What can hang from each mark
q762: q563 q882
q530: q334
q658: q563
q662: q334 q563
q334: q530 q662
q418: q81 q503
q563: q658 q662 q762
q503: q418 q882
q882: q503 q762

(in the rows, 128 means zero)
Known rows, with every way that one mark hangs from another
q658[q563[q662 q762]]: [140 132 138 120 153 125 115 135 110 118  96  98 152 111 187 104 127 178
 132 149 165 129 115 112 123 172]
q334[q530 q662[q563[q658 q762]]]: [127  90 140 118 138 147 138 119  94 113  63 147 150 143 108 116 141 188
 159 142 182 111  54 104 138 168]
q762[q563[q658 q662] q882]: [ 47 108 154 119 131  71 138 112 106 128 116 112 151 130 151 112 122 126
 144 146 126 121 152 130 117 207]
q334[q530 q662[q563[q762]]]: [156 127 133 113 140 159 123 122 119 119  82 145 136 129 127 115 136 193
 171 143 172 113 117  99 130 153]
q503[q418[q81] q882[q762[q563]]]: [102 153 142 144 106 125 133  88 147 122 135 145 163 125 106 171 157 124
  86 138  64 125 174 122 160 145]
q658[q563[q662[q334[q530]] q762]]: [159 157 150 114 157 143 111 144  86 129  72  84 152 123 183 134 140 160
 167 112 202 126 115  97 134 175]
q658[q563[q762[q882]]]: [137  97 135 118 153 109 115 103 136 124  93 132 139  97 109 101 116 197
 135 186 178 109 135 131 124 174]
q882[q503[q418] q762[q563]]: [136 151 134 135 147 122 135 113  93 117 150 171 134 111  57 137 162 154
 134 187 135 136 126 100 152 180]
q882[q762[q563[q658 q662]]]: [ 55 150 147 125 113  99 136 127  98 120 138  94 154 136 126 118 151 128
 112 130 114 138 110 107 126 205]
q503[q882[q762[q563]]]: [ 80 161 145 128 106 118 127 103 151 125 134  91 149 119 108 121 154 140
 121 159  94 126 199 127 140 172]
q662[q563[q762]]: [151  91 133 113 163 131 114 110 117 118  82 114 169 106 160 110 135 193
 129 180 168 104  92 103 135 161]
q418[q81 q503[q882]]: [124  94 139 115 140 114 106  92 150 105  87 114 163 118 153 160 126 171
 119 146 116 109 224 147 164 135]
q530[q334[q662[q563[q762]]]]: [162 120 133 122 184 142 124 116 146  91  89 141 135 112 112  82 123 195
 125 116 143 116 139  95 123 165]
q418[q81]: [132 153 130 114 154 127 108 104 153 130  86 133 168 114 155 168 133 162
 103 153 124 104 163 124 137 142]
q762[q563[q662] q882[q503]]: [107 159 155 111 153  75 130 114  96 125 138 138 136 130 132 111 126 139
 179 154 134 128 197 115 119 192]
q334[q662]: [132 192 122 111 164 143 128 123 154 118 110 128 124 113 127 104 131 165
 139 160 125 111 206 134 124 160]
q563[q662 q762]: [116 115 132 113 170 117 107 133 111 114 104  99 170 111 168 116 127 170
 139 156 121 118 196 109 134 188]
q503[q418 q882]: [130 107 135 129 157 132 134 100 146 108  97 121 157 105 142 136 151 141
 137 189 109 108 201 143 145 154]
q563[q658 q662[q334] q762[q882]]: [104 100 148 106 191  89 126 117  82 111  90  79 178 130 129 104 126 144
 132 127 135  95 165 119 142 217]
q662[q334[q530] q563[q658]]: [142 116 155 107 155 138 135 110  90 127  46  91 164 135 160 147 160 145
 157 137 217  99  18 106 135 169]
q503[q418 q882[q762]]: [127 132 130 128 136 137 133  95 154 101 131 112 147 113  91 129 169 139
 114 176  92 114 188 134 141 167]
q762[q563[q658]]: [ 71 101 144 128 136 105 134 118 107 136  87 123 162 110 134 135 134 154
 128 181 151 121 106 123 144 183]
q503[q418 q882[q762[q563]]]: [ 95 138 139 142 112 125 138  99 137 118 143 122 144 110  98 131 162 128
 118 173  87 130 187 125 149 169]
q882[q503]: [160 145 135 109 182 119 119 116 111 114  96 139 149 113 114 129 146 177
 154 189 162 114 157 118 140 165]
q418[q81 q503[q882[q762]]]: [122 118 134 115 119 119 106  87 158  98 118 106 153 127 102 153 142 171
  96 132  96 115 211 138 160 148]
q530[q334[q662[q563[q658]]]]: [135 128 142 120 174 130 148 107 140  87  79 132 130 130 117  89 137 165
 116 107 157 117  73 112 112 169]
q503[q418[q81] q882[q762]]: [135 147 132 132 126 138 127  83 160 105 124 136 164 127 100 168 165 133
  81 142  66 110 180 130 152 142]

Rows
[172 121 135 118 180 104 126  81 120 112 108 205 149 122  83 167 137 156
 131 171 126 103 165 125 145 152] => q762[q882[q503[q418[q81]]]]
[156 173 137 107 129 158 132 116 141 122  88 136 116 132 146 120 146 168
 176 139 177 114 111 114 112 144] => q334[q530 q662[q563]]
[104 226 145 115 142 118 123 133 108 131 147  57 145 125 153 116 151 114
 121 108 113 128 175  99 130 196] => q882[q762[q563[q662[q334]]]]
[103 186 157 114 140 124 120 142  95 147  97  84 149 125 194 156 142 116
 181 112 162 129 188 100 134 182] => q762[q563[q662[q334[q530]]]]
[ 59 127 150 124 133  95 137 132  94 129 105 101 163 128 179 126 134 129
 134 144 134 131 118 118 130 194] => q762[q563[q658 q662]]
[ 90 121 143 127  98 108 113  92 143 115 130 115 151 124 108 155 135 160
 103 131  91 130 210 131 167 152] => q418[q81 q503[q882[q762[q563]]]]
[127  47 142 112 186  85 128  99  78 105  87 163 169 125  42 113 128 197
 149 194 160 101 134 120 153 200] => q563[q658 q762[q882[q503]]]
[ 90  40 135 115 166  91 121  98 113 114  82 137 171 111  80 112 120 186
 127 191 142  96 150 131 144 202] => q563[q658 q762[q882]]
[173  78 133 124 190 105 116  86  99 109 104 213 170 117  61 162 127 184
 125 176 121 102 170 111 166 161] => q563[q762[q882[q503[q418[q81]]]]]
[ 82  63 143 112 162  82 124 111 100 108 101 114 173 127 121 105 121 163
 136 155 123 105 163 124 129 212] => q563[q658 q662 q762[q882]]
[177 160 127 125 162 133 123  95 115 104 132 184 154 126  63 172 166 157
 101 154 116 118 121 103 154 152] => q882[q503[q418[q81]] q762]
[161 166 136 116 177 141 133 109 166  94  96 130 116 116 132  88 133 170
 129 110 150 118 132 108 104 155] => q530[q334[q662[q563]]]
[137 121 138 132 150 132 128  88 153 113  91 143 174 119 152 175 147 138
 103 153  86 104 191 140 156 129] => q503[q418[q81] q882]
[134 147 136 111 152 137 152 109 120 109  85 121 137 139 139  92 142 161
 123 142 159 105  45 126 121 159] => q334[q662[q563[q658]]]
[156 201 154 108 146 142 120 139 106 132  79  74 132 127 208 138 149 134
 172 106 208 126 106 110 114 165] => q658[q563[q662[q334[q530]]]]
[139 124 145 131 158  93 131  86 106 130 121 213 147 120  89 170 129 148
 135 167 125 116 159 117 153 156] => q762[q563 q882[q503[q418[q81]]]]
[145  86 145 112 187 128 131 113  76 116  53  84 190 124 148 112 144 170
 113 149 185  92  25 101 154 179] => q662[q334 q563[q658 q762]]
[181 134 131 125 185 129 124  99 108 112  98 194 163 120 112 181 148 161
 122 168 134 111 134 112 158 139] => q882[q503[q418[q81]]]
[130 118 142 114 151 101 117 117 122 118 109 111 141 114 155  92 117 174
 141 149 158 120 147 123 110 185] => q658[q563[q662 q762[q882]]]
[ 65 127 139 129 116 109 133 112 113 128 119 115 153 120  85 126 151 151
 107 168 133 128  99 114 139 195] => q882[q762[q563[q658]]]
[137  82 140 127 183 132 139 112 120  83  72 142 151 127  94  85 127 191
 113 112 153 115  74  99 132 178] => q530[q334[q662[q563[q658 q762]]]]
[124  48 140 117 161 120 129 108  92 112  63 116 184 121 142 111 138 189
 117 179 175 102  27 106 145 175] => q662[q563[q658 q762]]
[ 57 122 151 132 102 107 142 101 124 118 115  94 164 133  89 122 159 135
 108 157 100 124 135 130 148 185] => q503[q882[q762[q563[q658]]]]
[136  73 149 105 184 103 132  93  87 115  68  96 176 127 117  98 133 168
 122 153 178  83  57 113 142 191] => q662[q334 q563[q658 q762[q882]]]
[150  42 149 108 178  90 137  88  70 100  79 155 170 136  78 100 136 193
 150 181 186  97  37 109 139 186] => q662[q563[q658 q762[q882[q503]]]]
[163 107 134 115 187 104 132  93 112 106 118 182 133 106  73 129 141 162
 164 203 153 106 177 130 135 175] => q762[q882[q503[q418]]]
[125 172 139 121 138 114 124 115 104 124 141 141 138 119  70 125 155 166
 135 175 141 135 139  99 142 181] => q882[q503 q762[q563]]
[151 158 146 109 178 108 119 120 105 121  99  78 144 117 162  93 122 157
 140 120 167 109 141 117 123 188] => q658[q563[q662[q334] q762[q882]]]
[169 147 125 122 170 133 128 108 106  99 137 160 135 112  50 133 169 164
 132 190 140 122 134 107 142 176] => q882[q503[q418] q762]
[197 122 149  99 207 107 124  95  78 111  88 120 161 125 101  97 137 179
 156 158 188  89 100  98 143 177] => q662[q334 q563[q762[q882[q503]]]]
[137 141 144 110 172 135 105 142  88 125  82  83 172 120 169 146 140 151
 171 120 158 113 197  94 144 189] => q563[q662[q334[q530]] q762]
[ 92  79 138 118 168 106 122 132  87 107  86 102 184 125 152 119 132 165
 125 152 131 116 130 113 142 200] => q563[q658 q662 q762]
[ 83 118 161 115 150  64 145 111  69 118 119 138 148 143 118 114 131 136
 165 148 142 126 128 119 128 206] => q762[q563[q658 q662] q882[q503]]
[ 76 149 163 120 137 114 134 141  68 140  78  86 162 139 179 158 147 111
 168 106 169 127 126 103 140 196] => q762[q563[q658 q662[q334[q530]]]]
[111 160 147 108 183 113 132 130  91 117  85  58 170 133 181 122 146 119
 125 120 146 106 125 119 132 195] => q563[q658 q662[q334]]
